What can hang from each mark
dovav: kigik
sokub: tekol
mobal: ravu
ziki: givil ravu
kebo: ravu ziki
ravu: kigik ziki
kigik: dovav galefid
ruful: kigik tekol
tekol: sokub
galefid: kigik sevi

Each row was made from one small tree. Brackets hold a mark, then the marks that hang from it, in alphabetical order. Every link used is in the known rows. Write each row's tree.
Known rows
(ruful tekol): [-1.162 -0.212  0.687 -2.118 -0.238 -2.614  0.157 -2.535 -2.122  1.117
  0.443  0.638  0.842  2.619 -2.175 -2.217 -2.829  0.497  2.859  2.153
  2.151  0.443]
(ravu (kigik dovav) ziki): [-3.586 -0.024 -0.722 -1.886 -1.474  1.835  2.751  0.041  1.803  0.753
 -1.289  0.626 -0.430  0.963 -0.531  0.836  0.753 -1.878 -1.611 -0.413
 -1.049 -0.482]
(kigik dovav (galefid sevi)): [-0.297  2.076 -1.112  1.512 -1.347 -2.264 -4.181  1.567 -1.996 -2.853
  1.342 -0.539 -1.584 -2.500 -1.054 -1.404 -5.279  0.053  1.751 -4.221
 -0.464  1.102]
(ruful (kigik dovav (galefid sevi)) (tekol sokub)): [ 1.491  3.271  1.414  4.835  3.476 -1.168 -2.870  3.406  3.495  1.701
  0.410  0.363 -0.785  0.992  2.661 -0.998 -7.834  3.436  3.489 -1.021
 -2.846  0.427]
(kebo (ravu (kigik dovav) (ziki givil))): [ 2.208 -2.378  0.058 -2.058 -1.107  1.200  3.204  0.818  3.118  0.598
  1.978  0.768 -0.452 -0.169  0.513 -0.080  4.911  1.586  0.581  1.083
 -0.319  1.619]
(ziki ravu): [ 0.179  1.271  0.217 -1.003 -2.468 -0.571 -1.133 -3.965 -4.475 -0.619
  1.281  0.327  0.374  1.629 -4.233 -1.891 -1.344 -1.429 -1.185  0.421
  2.668  0.307]
(ziki givil (ravu (kigik (galefid sevi)))): [ 1.281 -1.019  1.033  0.895  1.409  3.726 -1.697  0.712 -1.270 -2.269
  0.140 -0.148  0.106 -1.217  1.072  1.502  0.686 -0.045 -0.042 -1.555
  2.897 -0.730]
(ziki (ravu (kigik dovav galefid))): [ 2.296  2.109  0.196  3.059  0.467  0.676 -3.368  1.048 -1.358 -0.268
  0.392  1.632 -1.031 -1.961 -0.410 -1.131 -1.678 -1.849 -1.795 -1.174
 -1.850 -0.404]
(mobal (ravu ziki)): [-4.457  0.333 -0.774 -2.905 -1.466 -0.286  2.639 -2.146 -2.091  1.062
 -1.228 -4.074 -1.301  4.696 -2.904 -0.017 -0.560  0.455 -2.738  2.128
  0.396 -2.852]
(ravu ziki): [-4.269  0.312 -0.595 -4.043 -2.220 -1.213  2.862 -4.455 -0.295 -0.145
 -1.357 -1.099  0.586  2.683 -2.206 -0.149 -0.476 -2.120 -0.818  1.148
  2.018 -0.985]
(kigik dovav galefid): [ 0.951  3.691 -0.696  1.560 -1.132 -5.066 -4.362 -0.755 -2.885 -1.292
  1.259 -0.286 -0.893 -2.876 -1.485 -2.463 -4.514 -1.317  0.797 -1.671
 -1.913  1.754]
(kebo (ziki ravu)): [ 1.866 -0.429 -0.764  1.583 -1.512 -1.952  0.670 -2.461 -2.785  0.787
 -0.543 -0.192  1.312  1.984 -2.997 -1.401  0.749 -0.732 -0.836  2.115
  1.503 -0.382]
(ruful kigik tekol): [-0.272  1.529  3.163 -0.653  0.990 -1.411 -0.994 -3.843 -0.799  4.101
  1.104  3.570  1.397  3.631 -0.296 -2.807 -1.803  1.619  4.002  4.059
  0.329  0.875]
(mobal (ravu (kigik (galefid sevi)))): [-2.238 -0.462 -0.883 -1.998  0.971  2.389 -0.025  2.165 -2.141 -1.536
 -2.432 -4.175 -1.291  2.225  1.300  1.633 -2.508 -0.203 -2.467 -1.900
  1.822 -2.190]
(ravu (kigik dovav (galefid sevi)) ziki): [-2.555 -0.113 -1.356  0.119  0.612  3.063  0.714  2.868  3.762 -0.608
 -2.444  0.060 -1.377 -0.532  2.208  1.080 -2.251 -1.543 -0.764 -3.385
 -1.292 -1.568]
(ravu (kigik dovav) (ziki givil)): [-2.258 -0.980 -0.314 -0.518 -0.831  1.742  2.187  0.459  1.762  0.712
  0.827  0.052 -0.337 -1.022 -0.168  2.288  3.303  0.260 -0.053  0.380
 -1.503  0.796]
(dovav (kigik (galefid sevi))): [-2.640  1.380  0.657 -2.757 -0.302 -2.588 -2.913 -2.466 -0.475 -3.044
  0.420 -0.139  0.066 -1.644 -0.198  0.203 -3.520 -1.583  1.722 -4.802
  2.445  1.221]
(sokub tekol): [-2.854 -0.644  1.318 -3.074 -3.884 -5.067 -1.431 -3.699 -5.042 -2.609
 -1.212  1.504  3.913  2.609 -3.457 -1.786 -1.548 -2.014 -0.732 -0.101
  2.549  0.325]
(galefid (kigik dovav)): [-2.419  2.163 -3.141 -1.544 -2.625 -3.268 -3.335  0.887 -1.641 -2.457
  4.810  0.925  0.692 -2.015 -4.536 -1.534 -4.594  0.267  0.925 -2.905
 -0.950  2.896]
(dovav kigik): [-3.313  1.614  0.862 -4.252 -2.096 -3.748 -0.656 -5.545 -2.646 -1.056
  1.565  0.664  0.869 -0.461 -3.098 -0.163 -0.290 -2.170  0.525 -1.875
  2.547  2.655]

Which tree is each row?
[-0.732  0.441 -0.138  1.514  1.478 -0.096  0.144  0.995  2.619  0.196
 -0.422 -0.058 -0.821 -2.806  2.347  1.740  1.272 -0.432 -0.268  0.239
 -3.146  0.039] | (ravu (kigik dovav galefid) (ziki givil))
[ 3.302 -3.397 -0.825 -4.057 -0.536 -1.600  4.768 -0.828  0.737  0.567
 -1.821  0.371  2.948  2.487  0.512 -0.873  4.660 -1.507 -0.725  1.678
  3.527  1.749] | (kebo (ravu kigik) ziki)
[-3.447 -1.922  0.545 -3.738  0.058  2.073  4.639 -2.708  1.345  0.172
 -1.058 -1.056  1.118  1.295  0.492  3.094  4.477 -1.303 -1.005  1.839
  1.800 -0.491] | (ravu kigik (ziki givil))
[ 3.125 -2.033 -0.702 -0.305  0.415  2.650  1.062  3.761  5.078 -0.745
  0.630  0.409 -1.095 -1.622  3.273  0.182  1.466  2.208  1.357 -1.825
 -0.406  0.250] | (kebo (ravu (kigik dovav (galefid sevi)) (ziki givil)))
[-2.993 -1.880 -0.635 -0.970  1.969  4.406  2.207  2.656  1.986 -0.297
 -2.291 -4.619 -1.572  2.061  3.072  3.588  1.082  1.922 -1.513 -0.049
  0.359 -3.699] | (mobal (ravu (kigik (galefid sevi)) (ziki givil)))
[ 2.140  0.586  1.450  1.456  1.440  0.778 -1.512 -1.477 -2.077 -0.947
  0.079  0.375  0.748 -1.801  0.667  0.833  1.974 -1.209 -1.125  1.141
  1.124 -0.154] | (ziki givil (ravu (kigik galefid)))
[ 0.750 -3.399  0.602 -5.108 -0.401  1.391  4.973 -2.284  2.873  0.326
  0.028 -0.079  1.169  1.866  0.737  0.666  5.960  0.212 -0.178  2.501
  3.201  0.529] | (kebo (ravu kigik (ziki givil)))
[ 2.780 -1.021 -0.811  3.313 -0.584  1.249  0.739  2.012 -0.981  1.747
 -0.171  1.676  0.367  0.336 -1.256 -0.563  2.071 -0.299 -1.592  0.577
 -1.768  0.110] | (kebo (ziki (ravu (kigik dovav))))
[ 0.848  1.023  0.896 -0.183  0.883  0.755 -1.068 -1.867 -1.963 -0.819
 -1.682  0.549  0.462  0.084  0.122 -0.666 -0.221 -3.532 -2.895  0.368
  1.518 -1.167] | (ziki (ravu (kigik galefid)))
[-1.778 -0.766 -1.309  2.510  1.550  4.029 -0.074  5.872  1.948  0.449
 -0.380 -3.985 -3.089 -0.367  2.492  2.731 -0.129  3.741 -0.609 -1.386
 -3.358 -2.760] | (mobal (ravu (kigik dovav (galefid sevi)) (ziki givil)))
[-1.304 -0.992 -0.552  1.188  1.106  3.143  0.194  3.560  3.418 -0.970
 -0.537 -0.538 -1.356 -2.203  2.844  2.461  0.074  0.928  0.809 -2.655
 -1.485 -0.653] | (ravu (kigik dovav (galefid sevi)) (ziki givil))
[ 5.219 -0.365 -0.002  6.673  1.810 -0.440 -1.766  3.451  0.289  1.172
  0.155  0.703  0.040 -3.847  1.583  0.435  2.591  1.036  0.107  1.024
 -3.570  0.103] | (kebo (ziki givil (ravu (kigik dovav galefid))))
[ 3.640 -0.590 -0.144  0.078  0.659 -0.484  0.876  1.862  3.841  0.320
  0.770  0.602 -0.556 -2.479  2.780 -0.535  2.846  0.808  0.294  0.957
 -1.668  0.388] | (kebo (ravu (kigik dovav galefid) (ziki givil)))
[ 4.094 -1.355  0.372  3.858  2.439 -0.500 -0.077  0.191 -0.405  0.742
 -1.494 -0.007  1.845 -1.619  1.999  1.228  3.606 -0.454 -0.851  2.351
 -0.123 -0.689] | (kebo (ziki givil (ravu (kigik galefid))))
[ 2.877  3.905  2.429  4.537  2.211 -3.230 -5.072 -0.126  0.413  4.271
  1.743  4.397 -0.688 -0.458  1.491 -4.243 -5.125  2.608  4.517  2.108
 -4.394  0.803] | (ruful (kigik dovav galefid) tekol)
[ 3.859 -1.880 -0.089  4.718 -0.240  1.048  0.305  2.318 -0.788  1.130
  1.483  0.883  0.241 -1.948 -0.763  0.716  4.353  2.105  0.192  1.381
 -2.038  1.120] | (kebo (ziki givil (ravu (kigik dovav))))
